Each row comes from the steps of one path. Every step used is in the known rows, and no mark comes twice. Write the path behind each row, first mark first.
Known rows:
gefuvib-pezigif-lavut:  2.43  0.22 -1.86  4.28 -7.82  3.36  0.43  2.39  0.47 -3.25  1.22  1.18 -0.77  0.60  0.85  0.63 -4.74 -0.77  0.31  1.40  3.08 -0.15 -2.72  0.05 -2.06
gefuvib-pezigif-lavut-melap-rigit: -0.32 -0.39 -1.19  1.29 -1.80  1.59 -2.64  2.72  0.50 -3.57  1.96  1.76  0.97 -1.17  1.19  3.58 -3.77 -0.51  1.06  2.77  2.46 -2.49  1.26 -3.95  0.66
gefuvib-pezigif-lavut-lobaz-luzas-melap-rigit:  4.02 -0.80  0.31  0.01 -2.21  0.28 -2.37 -0.79  2.22  3.66  0.26 -1.36 -0.89  1.03  0.08  3.15 -0.59  2.28 -4.43  2.58  1.28 -3.20 -0.62 -0.43  1.82
nafedif-rigit-lobaz-nateg:  1.12  1.67 -1.51  3.83 -2.91 -1.97  3.40  0.61  1.61 -0.41  2.99  2.66  0.89 -0.84 -0.30 -1.71 -2.91 -0.73  0.56  1.77  0.22  3.81 -2.10  2.16 -4.35
lavut-lobaz-luzas-melap-rigit-pezigif:  1.49 -2.55 -0.65 -0.40  2.67 -1.99 -2.33 -1.30 -0.96  5.34  2.38 -1.76 -0.58  1.16 -1.02  1.68  0.16  1.66 -6.08  0.63  0.92 -2.10 -0.76  2.62  1.50
lavut-melap: -1.53 -2.85 -2.81  3.92 -2.79 -1.76  3.15 -0.56  0.62 -2.71  2.91  1.62 -1.41  0.36 -0.84  0.13 -2.97  0.23  0.55  2.08  1.10  0.58 -0.79 -0.77 -0.28
pezigif-lavut-lobaz-luzas-melap:  5.01 -0.89 -0.59  1.67 -3.79 -1.78  2.28 -3.55  2.65  3.97  1.89 -2.48 -2.21  3.07 -2.24  0.26  0.42  2.88 -4.56  2.63  1.46 -0.11 -2.41  1.62 -0.99
lavut-lobaz-luzas:  3.17 -0.62 -2.81  2.57 -2.75 -2.59  3.40 -3.07  3.79  2.41  2.65 -1.89  0.32  2.25 -0.45 -1.02  0.38  0.94 -4.77  2.34  1.90  0.43  0.11  2.63 -0.28
nafedif-rigit: -0.69 -0.76 -2.62  3.82 -3.51 -2.32  5.17 -0.77  1.60 -3.71  4.69  2.63 -0.55 -2.30 -1.35  0.05 -1.40 -0.29 -0.97  2.38  1.19  1.89 -2.82  1.45 -2.98
gefuvib-pezigif-lavut-melap:  0.25  0.10 -1.98  3.08 -5.31  2.83  1.03  1.83  0.65 -4.43  1.29  0.99 -0.83  0.27  1.23  2.37 -3.85 -1.71  2.44  2.50  2.45 -1.25  0.00 -1.77 -1.17
nafedif-rigit-melap-lavut:  0.44 -2.55 -1.82  3.97  2.55 -3.88  2.55  2.32  0.81 -3.68  2.19  4.81  4.28 -0.89 -0.77  1.97  0.52  3.24 -0.99  2.35 -2.20  1.90 -0.02 -0.16 -3.05
rigit-pezigif-lavut-lobaz:  2.37  0.95 -1.73  1.54 -2.69  1.23  0.85  0.25 -1.22 -0.19  3.22 -3.97  1.49  0.22  0.51 -0.64 -1.67 -2.30 -1.16  1.32  3.79  0.02 -1.55  1.90 -3.21
gefuvib-pezigif-lavut-lobaz-nateg:  4.78  1.24 -1.09  1.55 -6.23  0.09  1.49  0.37  2.41  1.01  0.68 -2.92 -1.00  0.26  3.79  0.81 -5.20 -3.18  1.11  0.27  3.53  0.08 -2.02  1.08 -1.69
nafedif-lavut-melap-rigit: -4.18 -0.61 -1.41  2.39  0.77 -0.28  0.97  1.55  0.86 -2.91  4.87  0.90  1.11 -2.56 -1.04  1.87 -3.03 -0.73 -1.28  1.84  1.50 -1.02  2.01 -2.30  0.67
gefuvib-pezigif-lavut-lobaz-luzas:  4.64  1.86 -2.05  1.91 -4.96  1.51  1.34 -0.97  3.71  0.76  1.29 -2.54  0.79  2.22  1.73  1.15 -0.22 -0.40 -3.17  2.77  3.01 -1.24  0.79  1.57 -1.06
luzas-melap-lavut-lobaz-nateg:  3.18 -4.14  0.19  1.68 -0.53 -5.42  3.51 -0.70  1.44  4.44  0.51 -0.50 -1.12  1.64  1.78 -0.10 -3.05  1.17 -1.42 -1.25  0.05  1.11 -2.97  2.05 -0.24
luzas-melap:  1.41 -5.56 -0.89  4.44 -5.27 -2.39  2.65 -1.82 -0.59  1.56  1.22  1.45 -4.84  1.31 -3.42 -1.11 -3.33  3.15 -2.80  0.64 -0.33  1.22 -5.86  1.45 -0.05
fugo-lobaz:  1.14 -3.52 -1.15  3.30 -6.75 -4.74  5.20 -1.27  0.18 -0.14  5.46  1.78 -3.70 -0.20 -0.73 -0.33 -4.51  1.53 -1.55  0.64  3.36  0.20 -4.76  0.44 -0.21
nafedif-rigit-melap:  1.11 -1.41 -2.75  4.02 -1.39 -2.98  2.04 -0.60  0.94 -3.04  2.81  2.39  0.94 -1.96 -2.13  1.89 -0.86  1.49 -0.05  4.17 -0.98  1.87 -1.77  0.30 -3.35
fugo-lobaz-luzas-melap-rigit-pezigif:  1.47 -3.61  0.21 -0.04  1.11 -4.23 -1.25 -0.80 -1.80  4.55  4.73  1.19 -3.19  1.21 -1.54  2.63 -1.50  3.14 -5.73 -0.17  2.32 -2.25 -2.26  2.00  2.15
luzas-melap-lavut-pezigif: -0.66 -5.90 -1.07  2.47  0.02 -1.67  1.14  0.70  1.92 -1.86  0.21  2.31 -2.65  0.49 -1.23 -0.73 -0.70  5.18 -2.96  1.05 -0.55 -1.54 -6.51  1.88  0.66
rigit-melap-lavut-lobaz-nateg:  3.93 -2.70 -1.16  2.07  1.54 -5.42  1.81  0.56  2.06  2.47  0.27 -0.36  2.84  1.00  2.46  0.73 -2.47  0.78 -0.10  0.16 -0.43  1.84 -0.24  0.88 -1.13
lobaz-luzas-melap-rigit:  2.36 -3.73 -0.41  2.45 -0.40 -3.50 -1.15 -1.68  1.40  3.47  2.21  2.28 -2.14  1.52 -3.20  0.95 -1.15  4.99 -5.86  1.97  0.14 -0.30 -2.09 -0.05  2.36
pezigif-lavut-melap-rigit-lobaz: -0.74  1.57 -0.89  3.02 -0.62  2.33 -2.58  2.66 -0.35 -2.27  2.65  2.44  4.73 -0.24 -2.29 -0.61 -1.73  1.08  0.68  4.15  0.02  0.50  1.85 -3.84 -2.54

Write each row's path:
-1.80 -2.58 -1.66  2.18  0.35 -2.33 -0.47  0.46  0.27 -1.96  3.34  2.41  0.48 -1.12 -1.18  1.31 -3.24  0.89 -0.38  2.45  1.05 -0.77  0.51 -3.11  1.40
lavut-melap-rigit
 0.09 -3.14 -0.23  3.93 -2.24  0.31 -1.87  0.73 -1.26  2.76  0.48  2.88  0.80  0.53 -4.13 -2.18 -1.94  3.48 -2.67  2.31 -2.28  0.87 -2.66 -0.26 -0.66
luzas-melap-rigit-lobaz
 2.25 -0.21 -1.62  5.15 -4.01 -1.30  1.56  0.81  0.59  1.65  1.62  2.11  0.42  1.54 -0.56 -3.40 -4.61  0.24  0.17  0.58  0.08  3.84 -2.52  1.97 -2.90
rigit-lobaz-nateg
 3.27  0.33  0.16  1.00  1.18 -0.11 -3.53  1.26 -1.00  1.70  3.85  0.55  0.23  1.85 -2.34  1.77 -0.79  2.67 -4.76  1.23  2.88 -0.51 -1.15  0.30 -0.44
lobaz-luzas-melap-rigit-pezigif-lavut
-4.42 -0.17 -1.76  1.51  3.65  1.19 -0.99  3.01 -2.02 -2.03  5.33  0.08  1.59 -2.07  0.08  2.50 -2.82 -2.16 -1.87 -0.10  2.39 -1.81  2.04  0.32  0.36
nafedif-lavut-melap-rigit-pezigif
 3.73 -1.78 -2.00  2.84  2.49 -3.79  1.47 -0.71  3.60  2.19  1.01  0.02  4.55  3.13 -0.08  1.17  2.49  3.65 -4.37  2.52 -1.08  0.42  2.64  1.34 -0.61
rigit-melap-lavut-lobaz-luzas
 2.31 -0.71 -0.08 -0.54 -0.39  0.42 -2.10 -0.11 -1.80  2.76  2.34 -3.46  0.51 -0.29 -0.56  1.05 -1.52 -0.16 -2.46  1.33  2.56 -1.73 -2.37  0.29 -1.22
luzas-melap-rigit-pezigif-lavut-lobaz
-0.90  1.23 -0.89  2.73 -2.08  4.58 -3.36  3.70 -0.47 -2.49  0.54  2.30  3.96 -0.25  0.00  0.93 -2.56 -0.26  1.36  3.71 -0.02 -1.24  2.24 -2.97 -1.47
gefuvib-pezigif-lavut-melap-rigit-lobaz
 0.10  0.68 -1.70  3.00  1.34 -0.28 -1.36  0.20  2.02  0.79  2.74  2.87  3.41  1.85 -2.27 -0.09  0.73  2.80 -3.23  4.12 -0.68  0.38  3.63 -0.92 -0.34
lavut-melap-rigit-lobaz-luzas
 3.60 -3.33 -1.18  2.15 -3.28 -3.27  3.16 -4.39  2.38  5.31  0.98 -1.90 -3.17  2.72 -2.18 -0.14  0.34  3.05 -5.48  2.08  0.07 -0.24 -2.78  2.99  0.51
lavut-lobaz-luzas-melap
 2.99 -1.51 -1.62  3.09 -4.89 -5.45  4.74 -2.37  2.81  1.52  5.73  1.87 -2.89  2.09 -1.23  0.39 -1.79  3.01 -4.27  1.59  3.32  0.18 -1.69  1.50  0.44
fugo-lobaz-luzas
 1.98 -3.46 -0.25  4.50  0.64 -1.79  1.79  1.09  1.00  2.79  0.35  4.36  1.94  4.38 -2.88 -1.59  1.19  6.28 -5.12  0.77 -2.71  1.79 -0.21  2.10 -1.07
rigit-lobaz-luzas-melap-lavut
 0.74 -6.19 -0.19  4.29 -1.02 -3.22  2.91  0.94 -0.57  0.69  0.74  4.01 -0.94  2.14 -1.75 -0.82 -1.77  4.66 -3.06 -0.77 -1.22  1.28 -3.54  0.96 -0.18
luzas-melap-lavut
-4.31  0.95 -1.28  3.55  0.57  2.63 -0.11  2.76  0.15 -1.96  3.58  1.74  4.27 -1.64 -2.04 -0.52 -1.78 -0.40 -0.83  2.90 -0.90 -0.04  2.76 -1.58 -1.54
nafedif-lavut-melap-rigit-lobaz
 1.52  0.84 -1.16  2.03 -0.17  1.42 -3.03  3.28 -2.19 -1.99  4.73  0.89  2.07 -0.32 -1.22  0.78 -3.37  0.11 -1.67  0.77  3.81  0.46 -0.99 -0.88 -2.02
melap-rigit-pezigif-lavut
 1.02 -5.31 -0.31  2.97 -1.94 -2.93 -0.85 -0.82 -0.61  2.11  1.71  2.28 -2.89 -0.25 -3.37  0.26 -3.35  3.59 -3.46  1.28 -0.14 -0.18 -4.23 -0.84  1.55
luzas-melap-rigit
 2.93 -0.17 -1.92  1.83  3.58 -4.39  3.08 -1.05  4.28  0.38  2.41  0.52  4.93  1.02  0.33  2.57  3.94  2.81 -3.95  3.57 -1.04  0.51  2.88  1.69 -1.94
nafedif-rigit-melap-lavut-lobaz-luzas
 2.16  0.77 -1.72  3.42 -2.87  1.70 -0.08  2.45 -2.27 -2.42  4.21  0.15  0.62  0.71 -1.20 -0.62 -3.24 -0.53 -1.07  0.29  3.82  1.54 -2.47  1.13 -3.33
rigit-pezigif-lavut
 3.53  1.73 -0.34 -0.29  0.56 -1.67 -1.74  1.19  0.01  2.27  3.37 -3.05  1.37 -0.49  2.46  1.03 -4.25 -2.39 -0.36  0.11  4.17  0.30 -0.78  0.20 -1.50
melap-rigit-pezigif-lavut-lobaz-nateg
-0.24  0.81 -1.84  2.26 -0.72  1.46  0.33  1.76 -1.60 -3.63  4.20 -0.05  0.30  0.47 -0.37  1.26 -2.74 -1.38  1.07  1.47  3.32  0.17  0.15 -0.73 -2.34
rigit-pezigif-lavut-melap
-0.02 -4.38 -2.27  3.02  1.98 -1.49 -0.73  2.28  2.52 -4.06 -0.05  2.59  1.69 -0.18 -0.70  0.44 -0.21  4.84 -1.20  2.44 -0.99 -0.98 -3.75  0.27 -0.44
rigit-melap-lavut-pezigif
-0.18 -0.13 -1.08  1.94 -0.11 -0.78 -1.47  1.48  0.57 -3.46  3.94  1.81  1.50 -1.19 -1.11  1.82 -3.15  0.91  0.54  3.25  2.57 -0.45  0.76 -4.58 -0.29
pezigif-lavut-melap-rigit
 4.16 -0.94  0.41  0.46 -0.50 -2.49 -1.42 -2.04  2.40  3.99  2.16 -1.34 -0.27  0.96 -2.16  1.54 -0.08  3.59 -4.92  3.17  1.39 -1.24 -0.87 -1.11  0.74
pezigif-lavut-lobaz-luzas-melap-rigit
 1.58  2.37 -0.09  2.28 -0.14 -0.54 -1.99  2.60  0.84  0.08  2.49  1.67  2.80  0.22  0.04  0.13 -4.16  0.15  2.05  2.69  1.06  1.95  1.12 -2.98 -2.27
pezigif-lavut-melap-rigit-lobaz-nateg
 1.73  1.08 -1.01  0.19 -0.16  0.88 -1.66  1.12 -1.15  0.26  3.42 -3.25  2.92 -0.89  0.46  0.43 -1.54 -1.44 -1.63  1.48  3.74 -1.13 -0.30 -0.03 -1.78
melap-rigit-pezigif-lavut-lobaz
 3.43  1.37 -0.58 -0.26  0.01 -1.27  2.17 -2.79  1.47  2.80  3.53 -2.64 -1.26  1.02 -1.33  2.18  2.21  0.72 -4.46  2.71  1.83 -0.83 -1.62  3.65 -2.49
nafedif-rigit-pezigif-lavut-lobaz-luzas-melap
-0.46 -2.31 -1.94  2.36  1.08 -0.37 -2.49  2.26 -2.79 -0.34  3.75  1.59  0.90 -0.62 -0.72  0.12 -3.20  0.11 -2.94 -0.34  2.27 -0.04 -1.41  1.09  0.32
melap-rigit-pezigif
 1.40 -5.41 -0.44  2.33 -0.89 -3.15  3.69 -0.89  0.33  2.65  0.09 -0.38  0.28  1.34 -0.32 -0.77 -0.26  2.34 -2.89  0.12 -1.25 -0.12 -2.61  1.48 -0.56
luzas-melap-lavut-lobaz
